Each row comes from the steps of one path. Every step used is in the known rows, and no mark comes twice. Write the path behind each row, first mark first.
Known rows
monif, sopum: [ -3   4 -23  34  14 -23 -19 -29 -18  18   0   7  18 -18  16  22 -19   1
   8 -35 -26   9   0  15  41   9   7   7  14   2 -19 -14]
guzopam, tavu, sozipu: [-11  -6  -2  22  32 -56 -26 -13 -11  14  11   9  43 -49  28   8  25  -7
   5 -37 -37 -11  -8  18   9  14   8 -43  90  14  -7  15]
nopam, sopum: [ -8   4 -20  27   7 -24 -23 -31 -19   9 -53   6  15   7  13  20 -13   6
 -13 -35 -26  31  -5  17   4   2   8   6  13   3   8  -8]
sopum, monif: [-17   0 -15  23  16 -23 -13 -20   8  36  -3   7  19 -45  21  20  10   2
   0 -58 -37  20   0  11   4   2   8   4  11  -5 -10 -10]
takuv, guzopam, bezik, mozo, lonoge: [ 18  22 -37  15 -10 -38 -21 -58  27  38  -6  -9  27 -20  22 -42  43  59
 -28 -13 -43  14   5 -13 -25  -8   9  15  19 -28 -11 -11]
tavu, guzopam, bezik, mozo, lonoge: [ 21  17 -37  18  10 -32 -25 -80  38  35  -6  -4  57 -30  28 -12  16  24
 -23 -17 -47 -15  16  -1 -25  -3  16  15  15 -29  -9 -12]
sozipu, tavu, guzopam, bezik, monif: [  7 -16 -20  22  15 -64 -31 -65  34  11   6 -10  82 -49  29  -9   5  -9
 -28 -40 -24 -27  13  20 -25  13  22 -36  20 -22   0 -29]
vusub, sopum, monif: [-15   5 -17  32  12 -17 -15 -16   5  38  -3   7   6 -30  12  13 -25   0
   2 -48 -32  18   5  15   6  -1   0   3  16  -1 -17 -40]
takuv, guzopam, bezik, tavu: [ 13  -6 -28  23 -10 -61 -22 -44  26  14 -11 -21  23 -35  27 -40  38  25
 -32 -33 -44   4   5   8   4   9  15 -37  47 -20  -2  15]
guzopam, takuv: [-17   3 -30  37  14 -50 -20 -45  11  17  -9  -1  20 -52  15  24  15   3
  10 -36 -24  10  41  20   4  11  15  -1  11  26 -12  -1]
guzopam, tavu: [ -7   1 -28  23  10 -58 -21 -10 -15  22  -3  10  21 -47  21  11  16   2
   2 -39 -25  15   1  13   8   8   7 -40  27  16  -7  12]
sozipu, tavu, guzopam: [ -1 -13 -37  16  30 -22 -20 -32  23   2   6   6  82 -37  25   5   8 -25
   3 -34 -32 -23   4  26   1  14  -1  -6  30  -1  -7 -29]
sopum, nopam: [-15   3   6  30   3   5 -12 -26   9  35  -1   4  27 -43 -10  19   9  -1
   4 -51 -14  18   5   5  33   5  11   7  12  -6 -10  -5]
nopam, sopum, monif, bezik, guzopam: [-14  -6 -12  37  12 -24 -33 -30   2  39 -46  11  20   1  18  13 -30  -8
  -3 -55 -47  52   3  13  35  -4   8   9   9  -7  10 -13]
takuv, guzopam: [ -4  -3 -22  20   7 -27 -12 -10  16  11  -7   5  18 -32  20 -27  37  12
   0 -35 -28   5  -1  12  11   9  -3   6  17  -4 -14  -7]
tavu, guzopam, bezik: [ 16  -8 -22  22  28 -45 -23 -68  34   8 -16   2  48 -36  26 -11  12  -8
 -28 -34 -28 -24  12  21  16   9  -3 -31  14 -22 -12  -4]
mozo, lonoge: [  4  12 -28  18   4 -18 -16 -35 -10  36  -3   7  26 -29  23  19  21  22
   7 -42 -31  14  -4  11 -28  -9   7  -3  18  -4 -14 -12]
monif, sopum, bezik: [  9   5 -24  31  21 -18 -35 -20   1  44  -6   3 -10 -13  22  18 -24  13
 -12 -47 -35  10  -2  11  47   8   5   7  15  -4 -15 -17]
bezik, tavu: [ -5   0 -28  29 -10 -33 -19 -27  -5  12  -4  -9  28 -51  23  23  12  -3
   3 -43 -49  16   8  14  -3  15  34   0  45   1   0   8]
sopum, monif, bezik, guzopam, tavu: [-15  -8 -19  34  16 -58 -30  -9   6  52   5  14  27 -52  26   2   1 -13
  14 -58 -47  34   7   8  39   1   5 -38  22   6  -6   7]
lonoge, mozo: [ -3  16 -39  25   3 -12 -19 -31 -10  27 -11  13  24 -47  20  19   7   5
  -5 -26 -37  12  11 -41   6  19   1  34  10   9 -40  -3]
tavu, bezik: [  3  -7 -17  22  30 -20 -35 -22  -8   8 -19   9  43 -38  25  15   3  15
 -32 -35 -31  22  -1  25  15  17  -7  -5  21  -6 -15  -7]
tavu, bezik, monif, sopum: [ -4  -4   3  36  23 -39 -40 -19 -11  22  -3   1  40 -32  25  19 -32  16
 -27 -44 -25  10   4  26  14  21  21   4  11  -9 -14 -18]
guzopam, tavu, bezik, monif, sopum, vusub: [-14  -5   3  29  32 -72 -41   3  -2  59   4   3 -31 -36  36  12 -31  18
 -24 -61 -24  12  10  25   4  15  15 -38  16  -3 -13  -2]
tavu, bezik, guzopam: [  5 -11 -20  28  15 -20 -35 -26  -4  13 -14  15  53 -49  26  12   1  -8
 -33 -40 -49  29  10  21  17  19  12   3  17  -7 -10 -13]
takuv, guzopam, tavu: [ -6  -3 -25  18  10 -62 -17  10  10  22  -5   3  18 -39  22 -37  42  13
  -2 -36 -24   3  -4  12   9   8  -5 -40  30  12 -10  14]
nopam, sopum, bezik, tavu: [  6   1 -25  27  -4 -30 -43 -19   5  37 -54 -17  -7   3  24  19 -22  15
 -35 -52 -55  32   0  13  -3   4  32   0  45  -2  22   8]
guzopam, bezik: [ 12   0 -26  25   9 -46 -23 -65  -4  13 -14   3  21 -35  19   5  16  17
 -27 -33 -26  16   3  10  15   4   1 -30  14 -18 -12  -3]

Write each row's path
[ -5 -11  -2  33  23 -31 -36 -35  -2   2  10  -8  44 -42  32  17  11  -3
  23 -35 -59   0  -2  23  32  17  16 -10 110  -1  -5  12] : monif, bezik, tavu, sozipu
[-14  -3 -14  30  28 -25 -25 -23   7  37  -3   8  14 -36  22  17   1   9
  16 -51 -34  29  -1  14  39   0 -11  -1  14  -6 -15  -9] : sopum, monif, bezik
[-14  -5 -28  35  34 -50 -19 -48  48  14  -9  -1  47 -53  23   7  13 -20
  11 -39 -27 -28  49  32   5  15  11   0  10  20 -11  -2] : tavu, guzopam, takuv
[  9   1 -29  35   9 -54 -40  -4   1  59   3   8   1 -28  26   5 -23 -11
 -17 -54 -49  15   7   6  47   9  21 -31  24  11  -7  -1] : monif, sopum, bezik, guzopam, tavu
[-17   4 -17  21  14 -21 -20 -30  -4  36 -50   8 -55   9  20  23 -13   7
 -10 -51 -29  36   6  16  -4  -2   4  10   3  -7   4 -12] : nopam, sopum, vusub
[ 15  -4 -29  32  14 -20 -37 -17  47  35 -11 -16  13 -30  27  -4 -32 -16
 -15 -48 -57 -25  21  25   6  13  18  -2  50  -5  -6 -23] : vusub, sopum, bezik, tavu, guzopam
[  9 -13  -3  19  12 -59 -26 -48  30   6   2 -22  44 -37  34 -42  44  15
 -28 -30 -56 -21  -4  13   5  15  18 -40 111 -23  -1  17] : takuv, guzopam, bezik, tavu, sozipu
[  6 -18 -34  22  18 -24 -40 -25  -8   8  -1  14  87 -44  27  12  -3  -9
 -34 -36 -48  30   1  21   6  19   7  -9  34  -3  -4 -33] : sozipu, tavu, bezik, guzopam
[-25  -6 -22  47  19 -51 -30 -44  32  49   0   5  25 -55  20  17   1 -12
  21 -56 -47  31  47  15  36   3  16   1   6  17  -9  -6] : sopum, monif, bezik, guzopam, takuv
[  9  16 -34  29  -6 -36 -26 -71   1  14  -8   0  25 -41  18   7  12  25
 -29 -11 -43  28  15 -10  11   9  22  24  11 -19  -8  -9] : guzopam, bezik, mozo
[-14 -13 -44  29  34 -53 -23 -48  43   9   2  -3  81 -49  23   9   8 -20
   9 -33 -28 -28  41  32  -4  16   5 -13  27  26  -6 -22] : sozipu, tavu, guzopam, takuv
[-17 -12   5  30  33 -33 -32 -26  15  29  13 -10  41 -48  34  17   6  -2
  21 -55 -65   3  -4  20  26  11  16 -11 108  -7  -2  11] : sopum, monif, bezik, tavu, sozipu
[ 12   6 -27  31  10 -11 -35 -17   5  39 -12   4 -19 -19  14  11 -26  11
 -17 -40 -34  15   7  13  18   3  -1   3  19   0 -17 -40] : vusub, sopum, bezik
[ 13  -4 -24  19   8 -52 -19 -46  22  12 -15  -4  17 -28  20 -41  39  28
 -32 -28 -24   5  -1   8  16   5  -9 -31  17 -22 -14  -2] : takuv, guzopam, bezik
[ -5  -4 -29  29  -4 -57 -23 -14 -11  27   2  15  32 -56  23   6  15 -24
   1 -44 -42  21  10   7  10  10  25 -32  22  14  -3   7] : bezik, guzopam, tavu
[  4 -14 -33  16  33 -25 -39 -22 -13   5  -5   7  78 -35  25  17  -1  15
 -33 -30 -31  24  -9  26   5  17 -11 -16  38  -2  -9 -27] : sozipu, tavu, bezik
[ -4  15 -32  36   6 -11 -29 -39  -5  13  -3   9  21 -36  17  19   2  17
  18 -10 -43  37  13  -2  39  11   8  55  14  -2 -14 -12] : monif, bezik, mozo
[ 10  30 -36  20  -5  -6 -40 -34   4  61 -50  -4  -4  20  20  16 -15  50
 -31 -29 -52  42   0 -10 -32 -14  26  51  17  -9  13 -17] : nopam, sopum, bezik, mozo, lonoge
[-23 -13 -23  42  37 -61 -31 -40  68  40  -3 -21  46 -58  31   6  -3 -13
  23 -57 -51 -17  51  33  21  11  17 -13  40  14  -3  15] : sopum, monif, bezik, tavu, guzopam, takuv
[-11   2 -16  38  25 -17 -27 -20   3  40  -4  10   3 -20  13   9 -33   7
  18 -42 -29  27   4  18  41  -4 -19  -2  18  -2 -24 -38] : vusub, sopum, monif, bezik
[  2   7  -8  37  -3 -27 -38 -15  11  46  -3  -4 -18 -35  17  13 -29   9
 -16 -51 -30  10  15  12 -13   6  30  10  11  -4 -11 -46] : vusub, sopum, bezik, monif
[  8  -6 -23  25  16 -28 -42 -22  40  31 -56 -19  20   2  30   2 -25  -8
 -34 -54 -58  -7   8  23  -2   8  27  -2  44  -7  23   7] : nopam, sopum, bezik, tavu, guzopam
[-11 -10  -1  14  30 -61 -22   5  15  14   8   4  40 -41  30 -40  48   4
   1 -32 -36 -22 -12  16  10  14  -3 -43  93  10  -9  17] : takuv, guzopam, tavu, sozipu
[  0   2  -7  30   0 -33 -35 -20  14  44  -4  -5  -7 -51  26  19   5  11
 -18 -60 -35  13  10   8 -16   9  38  11   5  -8  -4 -15] : sopum, bezik, monif
[-28  -3 -17  48  17 -54 -37 -45  23  48 -47   3  19  -9  15  17 -28  -6
   4 -53 -43  47  41  19  30  -4  16   2   7  19  10  -5] : nopam, sopum, monif, bezik, guzopam, takuv
